Each row was made from one small tree. The marks that hang from a mark follow it in brackets, in the order of their numbers. Every link used is in the known rows. Write each row's tree.
Known rows:
q439{q13 q984{q652}}: [-13.7  14.9  11.2   3.2  -7.0  -2.1  17.6  14.3   7.9  -6.1   8.2  22.3
  -6.1   7.2  12.1  14.1  10.5  -8.9  17.1]
q902{q84{q817{q848 q984{q652}} q989}}: [  7.0  42.0 -10.1  -1.3   2.4 -22.5  27.0  35.1 -14.9 -14.7  21.5   3.5
   3.7  19.9   8.8  25.0  21.2   2.3  12.9]
q817{q84{q902} q848 q984}: [  6.7  25.7 -14.2 -11.5  -1.8 -19.5  18.5  31.6  -1.8 -14.8  23.8  -7.0
  -3.9  26.4  18.1   4.9  49.2 -26.5 -13.8]
q848{q817{q84}}: [ -0.6  15.1 -11.2   4.0   5.3   3.0  22.8  28.5   1.2   1.3  13.6  11.5
 -18.8   6.4  31.2  -1.3  14.2  -8.0   6.0]
q817{q984{q652}}: [  1.2  23.5  -2.5  -7.7  11.8  -5.1  21.7  14.6   0.6  -8.8  20.4   1.8
  -4.6  14.0  12.9   5.7  12.2 -11.2  12.5]
q902{q84{q817{q984} q989}}: [  5.3  43.9 -10.1   4.1   9.2 -15.9  21.1  33.1 -13.6 -12.7  19.8   7.8
   5.6  14.5  12.2  26.0   9.7   7.5  15.2]
q902{q84{q817}}: [-5.5 30.2 -6.7  2.8  8.0 -6.9 22.4 36.0 -4.2 -7.4 22.0 11.3 -7.6 11.8
 12.5 18.3  7.9  0.9 20.1]
q84{q817{q984} q902 q989}: [ 30.0  50.7  -6.1   3.6 -14.5  -7.6  17.5  25.2 -16.0   1.0  28.1  -1.9
  26.5  22.6   4.1  30.9  31.4  14.8   1.8]
q817{q37 q84 q848 q984{q652}}: [  8.9  10.9  -0.2 -21.3   6.3 -35.5  28.2  28.8  -4.8 -28.7  18.6   2.4
 -15.9  21.1  11.1  -6.2  51.1 -32.5  -0.1]
q902{q84{q817{q848 q984} q989}}: [  3.8  41.6 -10.9  -0.7   4.2 -22.5  25.1  38.3 -13.1 -14.0  21.1   3.2
   4.8  17.3  10.7  26.4  17.2   2.1   9.0]
q439{q13 q984}: [-20.3  13.7   9.8   4.7  -3.2  -0.7  14.2  19.8  11.9  -3.7   7.4  23.0
  -3.4   2.7  16.4  17.0   2.2  -8.6   8.9]
q13{q439{q984}}: [-17.4   0.8  -4.4  -4.0   3.1   5.3  13.5  19.2   5.6  -5.9  18.1  22.4
   1.9  22.9   2.2  24.3   0.0   2.4   7.0]
q902{q84{q989}}: [ -1.9  41.7  -7.7   5.5  13.9 -15.1  14.4  32.3   0.0 -10.6  14.3  12.7
  -7.0  10.0  20.8  23.2  -3.3   2.5  16.3]
q902{q84{q817{q37 q848} q989}}: [  4.6  36.3  -3.1  -2.6   3.0 -25.6  25.3  41.8  -9.1 -14.0  19.3  10.5
  -1.7  14.4   9.2  25.0  16.9   2.6  13.4]
q848{q817{q984{q652}}}: [ -0.4  17.8  -5.6  -4.6   3.8   3.8  26.3  23.7  -6.2  -2.6  15.8   3.7
  -6.8   8.6  24.2  -0.9  14.9 -11.2   9.4]
q439{q13}: [-12.2  21.6   9.3  14.3   6.3  -5.5  24.3  18.5  16.3   2.0  16.5  16.4
  -3.9  -4.6  18.7  10.3  -0.6  -3.1  11.0]
q84{q817 q902}: [ 14.4  31.7  -1.6   1.0 -16.0   6.2  19.5  28.8  -3.5   9.0  30.9   3.8
   7.2  18.5   4.7  20.5  28.7   5.5   8.3]
q817{q84{q902} q984}: [ 10.3  30.9 -12.5  -0.7   7.1  -7.4  10.2  22.1  -3.0 -13.1  20.9   0.9
  -2.8  20.6  21.1   3.9  32.8 -16.8  -1.0]
q817{q37 q848 q984}: [ -5.1   9.8   8.3 -25.7   6.8 -28.4  26.9  35.1   3.2 -19.3  19.5   0.6
  -5.7  11.7  10.5   2.9  27.7 -28.9  -6.1]

Which tree is each row?
[ 13.5  30.5  -5.0  -9.9 -19.1  -5.6  25.4  34.5  -9.5   0.6  33.4  -7.4
  14.1  25.1   2.3  19.0  45.4  -6.8  -4.7] => q84{q817{q848 q984} q902}
[ 30.6  43.4   5.2   1.6 -17.3 -12.7  18.0  30.1 -10.7   0.4  25.9   8.2
  16.9  18.0   1.9  29.3  30.6  14.9   7.2] => q84{q817{q37} q902 q989}
[-12.9   1.8  -3.7  -5.1   0.0   4.6  15.7  15.4   2.6  -6.9  18.8  21.7
   0.2  26.5  -0.7  22.4   5.9   2.4  12.7] => q13{q439{q984{q652}}}
[ -1.5  26.2  -1.9 -10.0   4.6 -21.5  28.2  39.7 -12.1 -20.0  22.6   7.0
  -5.4  16.7   6.9  12.6  27.1 -12.1  15.9] => q902{q84{q817{q37 q848 q984{q652}}}}
[ 28.4  40.2   4.2  -6.0 -23.8 -21.3  23.8  36.8 -10.2  -0.9  27.8   2.3
  16.2  21.9   0.2  29.6  42.1   7.9  -1.6] => q84{q817{q37 q848} q902 q989}
[ -2.2  18.7  -4.1 -18.4   2.7 -17.1  29.8  24.0   1.2 -10.3  23.4  -5.9
  -5.7  19.6  10.1   7.0  28.9 -21.3   0.1] => q817{q848 q984{q652}}
[ 15.2  26.0  -4.4  -3.3   0.2 -11.1  17.6  32.3 -12.9 -14.3  12.4   7.3
  -1.4  10.9  27.2  -0.7  33.0 -12.7   0.0] => q848{q817{q37 q84{q902 q989} q984}}
[ 11.9  28.1  -2.7  -6.2 -22.3  -2.3  25.3  35.8  -2.5   7.7  33.3  -2.2
   6.4  23.2   2.8  21.3  39.7  -1.3  -0.4] => q84{q817{q848} q902}
[ 16.4  26.2   7.7  -4.5 -15.3  -2.4  19.6  32.7  -4.9   0.8  29.1   7.8
   5.7  16.4   2.2  16.2  33.9   0.0   9.7] => q84{q817{q37} q902}
[ -4.0  26.5  -0.2  -1.7   8.4 -12.8  22.4  38.7  -5.9 -12.9  20.3  14.7
  -9.2   9.6  10.8  15.0  11.1  -2.8  21.0] => q902{q84{q817{q37}}}
[ 15.4  33.7  -3.5  -2.4 -12.3   2.8  19.6  27.5 -10.3   1.5  31.6  -1.9
  15.2  21.5   4.1  18.1  33.7   0.2   4.0] => q84{q817{q984} q902}
[ -2.6  11.6   3.4 -10.2   7.1  -3.8  24.3  32.3  -4.8  -8.9  13.4   8.6
  -6.5   2.8  24.7  -3.4  14.4 -16.2   4.8] => q848{q817{q37 q984}}
[14.0 23.3 -2.5  1.2 -3.2 -8.3 17.6 33.1 -6.0 -7.0 12.2 12.9 -9.4  9.0
 27.5  2.1 27.2 -7.6  4.2] => q848{q817{q37 q84{q902 q989}}}
[ 29.5  35.7   0.8  -6.2   2.6 -27.8  12.7  21.5 -13.2 -27.0  16.8   6.7
   0.8  22.6  13.0   3.4  45.9 -14.3   7.6] => q817{q37 q84{q902 q989} q984{q652}}
[ 11.9  29.1 -12.0   7.0  -4.1  -0.1  17.3  29.0  -4.3   1.0  14.4   8.4
  -7.9  11.5  30.4   6.4  22.0  -2.3   2.6] => q848{q817{q84{q902 q989}}}
[ -5.9  29.4  -8.8  -5.5   5.9 -15.1  26.4  40.1  -8.6 -13.2  23.6   3.4
  -3.5  16.4  10.7  17.2  19.6  -7.6  10.8] => q902{q84{q817{q848 q984}}}
[ 22.8  31.7   1.8 -10.7  -6.4 -28.9  34.7  27.4 -14.7  -9.9  24.1   1.4
  12.0  18.5  -1.7  23.1  34.2   5.5   4.6] => q84{q817{q37 q848 q984{q652}} q989}
[  6.9  12.6  -2.6  -7.0   6.5  -9.3  24.9  26.9 -10.5 -15.6  12.7   9.4
 -14.1   9.3  25.0 -10.2  30.7 -18.9   9.5] => q848{q817{q37 q84 q984{q652}}}
[ 20.4  42.6 -14.0   3.5   6.0 -14.8   8.9  20.9  -7.0 -13.5  18.6   0.9
   5.0  21.6  20.8  12.8  30.4  -6.2  -3.1] => q817{q84{q902 q989} q984}
[ 18.3  31.3   0.9 -10.1  -4.1 -28.1  32.4  31.0 -11.9  -7.9  23.3   2.0
  14.0  15.3   1.2  25.0  28.5   5.4  -1.1] => q84{q817{q37 q848 q984} q989}
[  5.4  38.1  -4.4  -5.3   4.8 -27.9  25.3  41.3 -14.1 -19.3  19.7   7.1
   3.7  15.5   9.0  23.2  20.6  -1.5   9.8] => q902{q84{q817{q37 q848 q984} q989}}
[  9.8  20.2  -4.4  -2.8   8.1 -13.7  22.0  29.7 -10.1 -14.2  10.3  10.2
  -6.3   7.2  27.8  -1.7  23.5 -11.1   2.2] => q848{q817{q37 q84{q989} q984}}
[ 27.5  47.6  -7.4  -4.0 -21.3 -15.7  23.6  32.4 -15.0   0.0  30.0  -7.2
  25.8  27.1   2.3  31.6  42.7   8.0  -7.1] => q84{q817{q848 q984} q902 q989}
[ 16.7  18.9   0.8 -21.1  -5.3 -32.9  21.8  32.5  -8.2 -28.4  22.0  -1.5
  -8.8  27.0   9.8  -4.6  64.9 -34.5  -3.2] => q817{q37 q84{q902} q848 q984{q652}}
[ 29.9  42.2   2.4  -9.7 -20.3 -24.2  23.5  35.7 -17.0  -8.1  28.0  -3.1
  24.0  24.4  -0.4  27.2  47.8   2.5  -5.5] => q84{q817{q37 q848 q984} q902 q989}
